What can hang from each mark
Z428: Z308 Z384 Z843
Z952: Z824
Z741: Z384
Z143: Z581 Z741
Z824: Z700 Z952
Z660: Z517
Z384: Z741
Z581: Z660 Z843
Z700: Z399
Z308: Z428
Z517: Z660 Z952
Z399: Z143 Z700

Each row was made from one small tree. The marks that hang from a mark follow it in brackets, in the order of their numbers. Every link used is in the known rows. Write each row's tree.
In the rows, zero is written as 128.
Known rows
Z660{Z517{Z952{Z824{Z700{Z399}}}}}: [163 128 112 140 122 148 156 174 134 133 129 143 140 122 124 147 148 145
 129 147 188 172 121 114 104 148 153 118 132 111 148 170 135 121 127 152
 149 100 111 126 130 129  64 120 131 124 119 127 114 133 127 135 128 109
 140 132 124 123 125 134 123 142 126 111 131 138]
Z399{Z143{Z581{Z660 Z843} Z741{Z384}} Z700}: [132 123 140 133 151 117 119  68 120 126 122 138 138 106  91 123 115 145
 131 103  91 105 120 144 157 101  86 134 114 178 149  96 125 153 144 167
 108 140 123 138 123 118 177 139 112 116 141 110 147 106 134 147 123 123
 107 122 122 153 128 136 144 122 120 139 102  98]
Z824{Z700{Z399{Z143{Z581 Z741}}}}: [ 97 129 113 114 129 115 134 170 127 126 116 108 118 143 142 123 125 123
 123 135  86 144 131 107 119 129  93 122 122 114 141 139 134 126 119 128
 132 143 140 116 136 131 132 131 130 135 134 131 116 148 102 117 123 142
 118 133 122 131 122 123 130 133 125 118 133 117]
Z428{Z384{Z741}}: [117 108 112 101 113 105 123 113 116 132 133 130 119 166 138 130 138 140
 139 146 152  75 130 124 133 165 141 113 153 149 108 104 123 120 111 108
 107 138 131 130 126 123  75 116 121 140 130 148 132 152 156 143 133 125
 171 105 124 117 118 150  99 113 114 116 163 146]
Z700{Z399{Z143}}: [112 142 132 125 112 135 118 159 129 123 133 124 115 122 143 126 125 109
 130 131 107 112 133 123 128 115 137 135 131 105 103 135  99 122 129 158
 150 112 124 108 133 126 107 137 138 136 119 134 114 140 125 134 119 103
  92 123 115 106 143 123 127 115 134 121 137 128]
Z741{Z384}: [122  94 118 133 125 130 150 127 136 116 131 149 130 136 116 138 127 129
 130 128 132  90 147 114 137 148 150 139 163 187 127 139 129 116 122 185
 134 160 125 127 115 140 226 150 139 129 121 140 126 149 165 139 137  88
 105 108 119 131 140 153 104 142 119 138 141 130]
Z700{Z399{Z143{Z581}}}: [103 141 126 123 113 126 117 139 127 122 129 117 123 118 135 122 116 113
 129 131  91 113 126 134 108 111 136 138 134  94 114 123 102 122 138 129
 133 110 134 112 132 130 116 134 133 146 120 129 120 144 124 121 121 107
 100 123 120 109 142 123 131 124 132 121 114 126]
Z700{Z399{Z143{Z581{Z660 Z843} Z741}}}: [114 153 142 128 120 118  99 121 121 130 127 122 119 123 138 115 122 129
 131 124  96 107 115 134 124 114 143 136 115 109 116 126 121 141 131 126
 147 120 137 127 145 132 119 136 135 149 129 128 133 137 129 127 126 130
 105 138 128 115 136 115 145 119 129 132 110 131]
Z952{Z824{Z700{Z399{Z143{Z741{Z384}}}}}}: [111 113 140 141 133 133 132 146 137 118 139 119 127 137 140 114 136 113
 129 125 144 116 158  93 133 134 115 115 126 141 146 161 137 132 125  88
 146 144 129 128 148 127  99 125 138 109 130 120 137 124 129 130 135 131
 115 114 121 130 146 130 122 116 141 112 144 105]
Z143{Z581{Z660 Z843} Z741{Z384}}: [144 124 154 136 135 109 107  69 122 133 122 140 134 139 109 111 124 171
 131 114 105  82 107 134 129 149 158 143 131 189 143 110 169 158 130 118
 126 168 150 162 138 151 219 141 134 163 139 132 165 140 170 116 149 144
 139 143 147 143 121 137 148 152 107 157  89 144]
Z428{Z308 Z384{Z741} Z843}: [167 110  99 106 124 116 148  77  91 138 144 134 105 130 125 121 154 116
 140 168 172 129 148 196 154 176 127 119 169 158 107  85 157 102 101 151
 104 122 134 109 109 123 134 110  97 146 118 147 115 140 162 162 146 123
 186 129 159 121 106 144 105 103 140 136 153 181]
Z517{Z660 Z952{Z824{Z700}}}: [140 115 130 140 117 126 164 127 150 128 144 138 129 129 144 153 127 121
 113 131 242 137 123 106 125 130 179 112  92 124 119 164 137 111 137 104
  94  99  99 142 102 129 230 124 138  86 126 127 121 104 139 111 124 129
 143 124 140 131 126 136 112 118 143 110 145 152]
Z517{Z952}: [171 122 142 143 102 150 166 159 155 124 134 139 128 120 130 147 135 139
 128 145 204 144 141 135 121 136 195 129 133 130  97 123 120 111 125 167
 137 117 118 119  96 138 157 130 131 110 120 131 118 130 139  99 126 131
 145 115 131 120 123 155 111 125 133 127 136 159]
Z399{Z143{Z581 Z741} Z700}: [142 130 135 130 140 106 123  92 131 118 113 123 132  98  92 120 112 146
 130 111  88 131 129 138 124 100  81 140 121 148 161  70 112 140 155 153
 102 113 123 119 125 123 144 123 113 124 142 116 140 119 129 144 123 148
 110 118 117 153 128 142 138 106 121 126 103  92]
Z700{Z399{Z143{Z581 Z741{Z384}}}}: [ 95 139 127 133 115 110 114 117 125 119 126 123 120 122 135 114 116 126
 130 130  99 107 129 142 112 113 137 136 127 126 136 132 114 135 129 145
 146 117 140 115 145 137 140 134 135 148 128 125 129 153 125 134 128 107
  95 128 119 118 138 125 137 117 127 123 105 113]
Z517{Z660 Z952{Z824{Z700{Z399{Z143}}}}}: [125 123 127 143 116 123 159 125 145 128 145 134 128 126 149 152 124 111
 111 130 230 133 122 112 128 114 173 105  81 114 119 173 126 116 134 118
 102  90  98 135 107 123 215 124 137  86 126 121 115 103 128 114 118 117
 128 126 137 126 127 126 118 110 148 104 143 140]
Z952{Z824{Z700{Z399{Z143{Z581{Z843} Z741}}}}}: [119 124 146 135 132 136 123 150 138 123 139 112 125 134 140 113 136 119
 125 122 136 123 150  96 126 131 106 116 122 132 135 141 140 134 130  57
 140 141 137 135 147 127  66 123 138 116 134 119 141 111 132 118 135 151
 126 123 127 126 141 126 130 123 139 117 127 121]
Z428{Z308 Z384 Z843}: [170  96  96 112 122 136 163  88 106 135 135 138 111 136 128 128 153 124
 140 165 166 136 158 192 155 170 132 130 186 149  97  69 149  95 107 172
 108 121 134 107  95 135 149 125 106 159 104 147 115 128 155 150 150 127
 174 144 154 123 117 149 105 109 144 137 142 183]
Z700{Z399{Z143{Z581{Z660 Z843} Z741{Z384}}}}: [102 146 137 131 123 117 104 110 120 127 128 127 120 126 137 114 120 128
 130 125  92  95 122 138 130 117 143 134 119 126 124 138 123 142 129 143
 150 129 140 126 143 133 148 141 135 149 128 125 135 142 129 128 127 111
  97 132 129 115 138 119 144 126 127 132 106 124]
Z428{Z843}: [177 116 115 114 120 159 138 151 131 125 129 131 116 129 114 131 141 120
 128 133 135 165 130 148 144 153 122 147 177 138  94 109 158 108 119 167
 141 132 131 122 105 128 125 124 122 135 107 146 116 119 159 128 146 147
 130 131 143 124 145 150 117 119 127 157 136 172]
Z399{Z143{Z581{Z660{Z517} Z843}} Z700}: [149 128 126 116 154 139 132 110 118 136 123 138 141 104  88 144 121 134
 129 105  85 133 104 132 145 102  74 135 126 130 133  88 115 136 153 151
  95 120 111 134 112 108 135 133 110 115 131 118 134 100 128 137 113 119
 118 124 119 145 125 127 135 139 117 130 113 118]
Z581{Z660 Z843}: [172 129 164 117 131 166 112 148 124 149 138 151 124 148 129 140 146 132
 128 109 132  96 102  98 174 155 163 139 135 138  70 123 153 136 121 143
 136 170 118 161 115 131 151 149 138 132 123 145 143 104 161 118 130 133
 137 143 140 121 126 124 132 155 119 163 156 183]
Z824{Z700{Z399} Z952}: [ 76 131 110 130 136 126 135 162 132 135 118 122 112 137 161 141 120 105
 118 143 111 181 138 146 117 139 137 127 139 113 120 159 115 101 103  92
 147 162 139 130 116 141 124 118 135 116 128 141 110 144  73 122 129 149
 157 129 129 126 114 107 117 142 127 143 157 125]
Z824{Z700{Z399{Z143{Z741}}} Z952}: [ 85 137 109 133 139 119 130 146 133 131 114 121 114 134 156 134 116  98
 118 135 103 174 141 146 120 127 122 115 119 120 140 156 116 117 102 112
 146 161 143 128 125 137 114 111 135 119 138 139 110 137  69 120 127 142
 153 136 129 130 104 104 119 130 129 138 153 106]
Z143{Z581{Z660 Z843} Z741}: [168 142 162 129 131 116  93  90 128 138 117 128 128 137 115 109 127 175
 132 114 110 105  97 118 117 147 157 147 129 147 133  88 166 154 134  96
 120 155 147 158 142 152 162 129 132 170 141 133 164 131 164 105 145 176
 154 151 150 135 120 133 154 143 107 157  94 154]
Z308{Z428{Z384 Z843}}: [151  98  95  99  98 144 126 108 125 116 122 133 153 171 133 138 145 138
 126 155 183 133 142 153 139 157 117 136 181 145  83  88 147 106  98 141
 105 118 142 125 108 115  44 122 117 139 107 133  97 131 167 142 141 133
 159 150 142 116 115 143 112 157 120 156 125 166]

Which tree is each row?
[155 126 138 137 136 124 124 114 134 118 117 130 126 104 103 125 122 137
 130 110 118 128 138 117 146 102  86 138 116 155 147  90 106 142 145 199
 125 118 114 115 126 118 116 127 119 107 140 121 129 108 128 164 119 135
 100 115 110 147 134 139 132  90 125 130 137  94] => Z399{Z143{Z741} Z700}
[154 121 139 150 110 130 152 112 152 127 146 144 129 121 140 151 126 124
 115 130 252 122 121 109 122 126 206 122  98 123 112 151 125 114 142 115
  98  90  95 140 102 131 219 123 141  93 123 131 128 102 159 113 127 121
 137 122 140 124 133 138 112 110 145 114 139 159] => Z517{Z660 Z952{Z824}}
[121 118 140 131 132 146 134 171 139 121 143 114 125 135 141 119 138 108
 129 126 142 126 153  90 131 132 113 118 129 111 129 152 128 121 130  74
 138 134 122 124 141 122  80 123 136 110 126 125 131 118 127 119 130 136
 122 114 120 126 143 127 119 122 143 112 151 117] => Z952{Z824{Z700{Z399{Z143}}}}
[168 135 111 144 126 139 150 161 135 132 123 140 142 122 125 141 147 142
 129 141 177 168 121 121 105 136 145 111 118 115 166 168 135 133 123 173
 148  97 113 124 139 127  50 113 131 121 125 127 118 128 122 135 126 109
 139 138 124 126 119 133 126 132 127 108 131 122] => Z660{Z517{Z952{Z824{Z700{Z399{Z143{Z741}}}}}}}
[146 121 117 132 156 110 123  76 118 128 114 139 150 108  81 125 116 151
 135 110  84 123 110 146 131 104  84 137 120 153 182 107 125 150 151 174
 105 119 119 130 135 121 193 131 109 130 139 114 145 128 127 157 123 109
 111 121 119 160 127 135 144 127 114 125 101  82] => Z399{Z143{Z581{Z660{Z517}} Z741{Z384}} Z700}
[170 139 142 129 137 165 130 157 117 157 141 157 137 143 135 151 156 138
 128 125 169 138  93 106 164 154 164 120 119 118  97 172 157 142 116 139
 152 143 112 161 125 123 100 142 130 124 121 129 133 105 134 125 127 119
 147 151 139 118 122 115 140 162 124 140 145 172] => Z581{Z660{Z517{Z952{Z824{Z700{Z399}}}}} Z843}
[111 144 129 120 118 129 112 134 122 129 130 122 129 122 133 119 118 120
 132 129  87 115 116 135 113 115 150 139 130  80 115 128 107 124 138 121
 133 110 129 117 137 129 143 138 130 146 121 129 124 146 122 119 122 108
 108 126 123 112 142 117 136 132 128 124 122 128] => Z700{Z399{Z143{Z581{Z660}}}}
[118 120 142 134 130 132 128 150 138 122 135 110 128 136 137 109 133 119
 130 125 132 129 147  95 114 131 109 119 126 116 146 142 136 131 133  55
 134 134 133 129 150 129  74 119 134 119 132 120 144 127 125 115 136 149
 128 118 123 131 141 129 127 121 139 111 130 110] => Z952{Z824{Z700{Z399{Z143{Z581 Z741}}}}}
[132 109 109 102  93 121 110 109 122 118 125 132 154 170 136 137 139 141
 126 150 185  99 137 120 121 160 137 129 155 148  99  96 130 115 100 121
  93 122 133 128 128 116  31 117 122 133 127 131 107 149 167 149 127 128
 162 132 130 113 101 135 112 159 114 140 139 148] => Z308{Z428{Z384{Z741}}}
[126 122 145 136 131 137 126 163 139 121 138 116 125 138 141 112 138 117
 129 125 144 128 152  88 124 134 119 119 121 119 139 151 134 130 130  73
 148 136 128 127 149 127  74 121 139 112 131 123 137 121 124 128 134 141
 125 118 122 128 146 128 123 116 142 114 148 110] => Z952{Z824{Z700{Z399{Z143{Z741}}}}}
[120 122 147 125 139 146 124 154 131 130 143 117 132 139 137 120 137 112
 129 118 130 121 137 100 134 131 115 119 125 105 121 147 139 127 132  45
 133 142 128 139 143 123  86 127 133 115 127 121 142 113 127 111 130 145
 131 124 129 127 142 121 128 137 140 118 138 129] => Z952{Z824{Z700{Z399{Z143{Z581{Z660 Z843}}}}}}
[ 70 135 103 126 140 120 136 144 132 132 116 116 120 132 149 141 111  98
 117 137  91 178 138 157 107 123 116 116 127 104 136 148 113 107 108  95
 132 154 144 128 114 135 131 111 132 120 132 137 109 139  66 104 123 138
 162 133 130 130 104 105 115 146 128 135 139 114] => Z824{Z700{Z399{Z143{Z581}}} Z952}
[135 118 131 134 151 109 122  69 122 124 118 135 144 105  85 120 110 147
 135 109  87 115 122 148 137 100  90 139 120 155 165  98 124 146 151 165
 104 126 121 127 130 121 209 133 110 124 140 110 146 126 129 150 125 120
 109 115 121 161 130 137 142 119 117 130 101  85] => Z399{Z143{Z581{Z660} Z741{Z384}} Z700}
[120 147 127 131 119 133 123 131 125 132 134 127 137 116 132 126 125 121
 133 135 121 130 116 143 107 113 156 130 122  76 125 151 114 127 139 111
 142  95 123 120 142 125 106 129 129 139 119 121 126 137 118 120 121 100
 122 129 125 111 139 119 138 132 134 110 113 125] => Z700{Z399{Z143{Z581{Z660{Z517{Z952{Z824}}}}}}}
[164 129 110 139 124 148 160 170 134 134 127 142 145 121 123 150 147 134
 128 142 174 169 120 119 110 137 142 111 126 108 156 171 131 125 125 163
 143  95 108 122 131 123  62 120 129 123 120 126 113 125 119 129 124  98
 137 134 122 125 120 132 119 143 129 105 133 128] => Z660{Z517{Z952{Z824{Z700{Z399{Z143}}}}}}
[160 137 133 127 149 119 113  90 117 134 116 135 140 104  89 130 123 154
 130 104  93 132 103 132 142 105  76 134 114 144 159  86 129 154 150 161
 107 123 121 137 129 117 125 130 111 127 141 116 145 103 132 149 120 141
 118 133 123 153 124 128 150 124 115 136 101 104] => Z399{Z143{Z581{Z660{Z517} Z843} Z741} Z700}
[ 83 139 111 129 147 113 124 127 128 139 112 120 122 136 150 132 112 110
 119 133  89 173 126 162 112 125 128 121 114 102 143 154 122 119 108  92
 136 158 146 134 128 138 144 111 130 126 137 136 121 143  65 111 127 149
 165 140 135 136 101  97 128 144 126 139 139 106] => Z824{Z700{Z399{Z143{Z581{Z660} Z741}}} Z952}
[111 152 140 130 114 117 104 127 126 122 128 117 114 122 138 116 120 129
 128 126 101 110 125 130 120 115 134 134 122 123 118 123 114 138 130 136
 146 119 141 120 142 135 102 135 137 147 130 129 129 135 129 129 126 126
 100 134 125 111 137 119 142 115 129 129 105 129] => Z700{Z399{Z143{Z581{Z843} Z741}}}
[103 147 131 123 116 129 116 144 126 124 133 120 120 119 139 126 119 114
 127 128  98 111 124 131 124 112 130 135 132 111 104 120 107 126 131 128
 134 117 138 116 129 128 104 138 135 139 122 129 122 132 128 120 120 116
 100 128 121 106 139 121 131 125 131 127 109 134] => Z700{Z399{Z143{Z581{Z843}}}}
[152 134 147 127 149 118 113  87 122 130 119 130 134 106  94 125 119 146
 130 104  93 118 111 136 149 101  85 137 112 148 140  80 123 152 150 147
 105 130 124 136 125 117 143 131 111 121 141 114 145 100 130 140 121 150
 115 126 124 152 126 131 149 116 120 137 105 106] => Z399{Z143{Z581{Z660 Z843} Z741} Z700}
[103 140 130 135 115 120 111 130 126 118 129 128 117 125 143 117 122 120
 131 129 112 104 136 127 127 118 139 134 123 130 127 146 111 135 125 172
 161 119 131 112 144 132 127 138 138 141 126 132 122 147 130 146 126 102
  88 125 118 114 140 124 132 111 131 124 127 112] => Z700{Z399{Z143{Z741{Z384}}}}
[152 131 139 128 145 114 114  83 126 127 113 127 141 104  90 120 116 149
 135 108  87 127 114 139 129 100  93 141 112 129 156  78 122 145 155 147
 100 117 119 126 131 122 165 124 109 129 140 114 144 118 128 141 120 148
 118 122 122 155 126 135 145 116 118 129 110  96] => Z399{Z143{Z581{Z660} Z741} Z700}
[ 76 135 107 123 145 123 129 136 126 140 115 121 124 135 147 139 112  97
 120 134  84 175 127 161 116 124 124 120 122  96 132 158 116 110 109  84
 131 158 141 133 119 135 146 113 127 122 132 136 115 141  64 104 123 139
 164 136 134 132 101  98 122 148 127 137 146 114] => Z824{Z700{Z399{Z143{Z581{Z660}}}} Z952}
[113 123 142 131 133 146 134 158 136 123 143 113 125 136 139 119 136 108
 126 122 130 123 147  93 131 133 103 117 128 121 121 142 134 125 131  52
 130 142 132 133 137 123  73 126 137 109 128 120 137 110 129 111 131 141
 127 118 126 124 141 127 121 130 142 115 136 126] => Z952{Z824{Z700{Z399{Z143{Z581{Z843}}}}}}
[ 98 143 131 132 117 114 113 119 123 119 128 121 116 124 138 116 119 127
 127 127  98 101 128 137 128 114 131 131 126 137 126 132 119 142 127 146
 149 126 142 122 139 133 135 140 138 142 129 126 129 140 133 133 129 114
  91 129 124 114 137 123 139 120 131 130 104 122] => Z700{Z399{Z143{Z581{Z843} Z741{Z384}}}}
[ 86 125 111 109 131 126 141 180 126 127 121 108 120 142 140 131 125 113
 121 134  85 145 132 105 120 131  90 122 130 109 128 140 126 116 122 126
 126 140 138 114 127 126 137 136 129 129 129 129 110 147  98 109 119 135
 115 130 119 130 122 122 122 139 124 117 138 125] => Z824{Z700{Z399{Z143{Z581}}}}
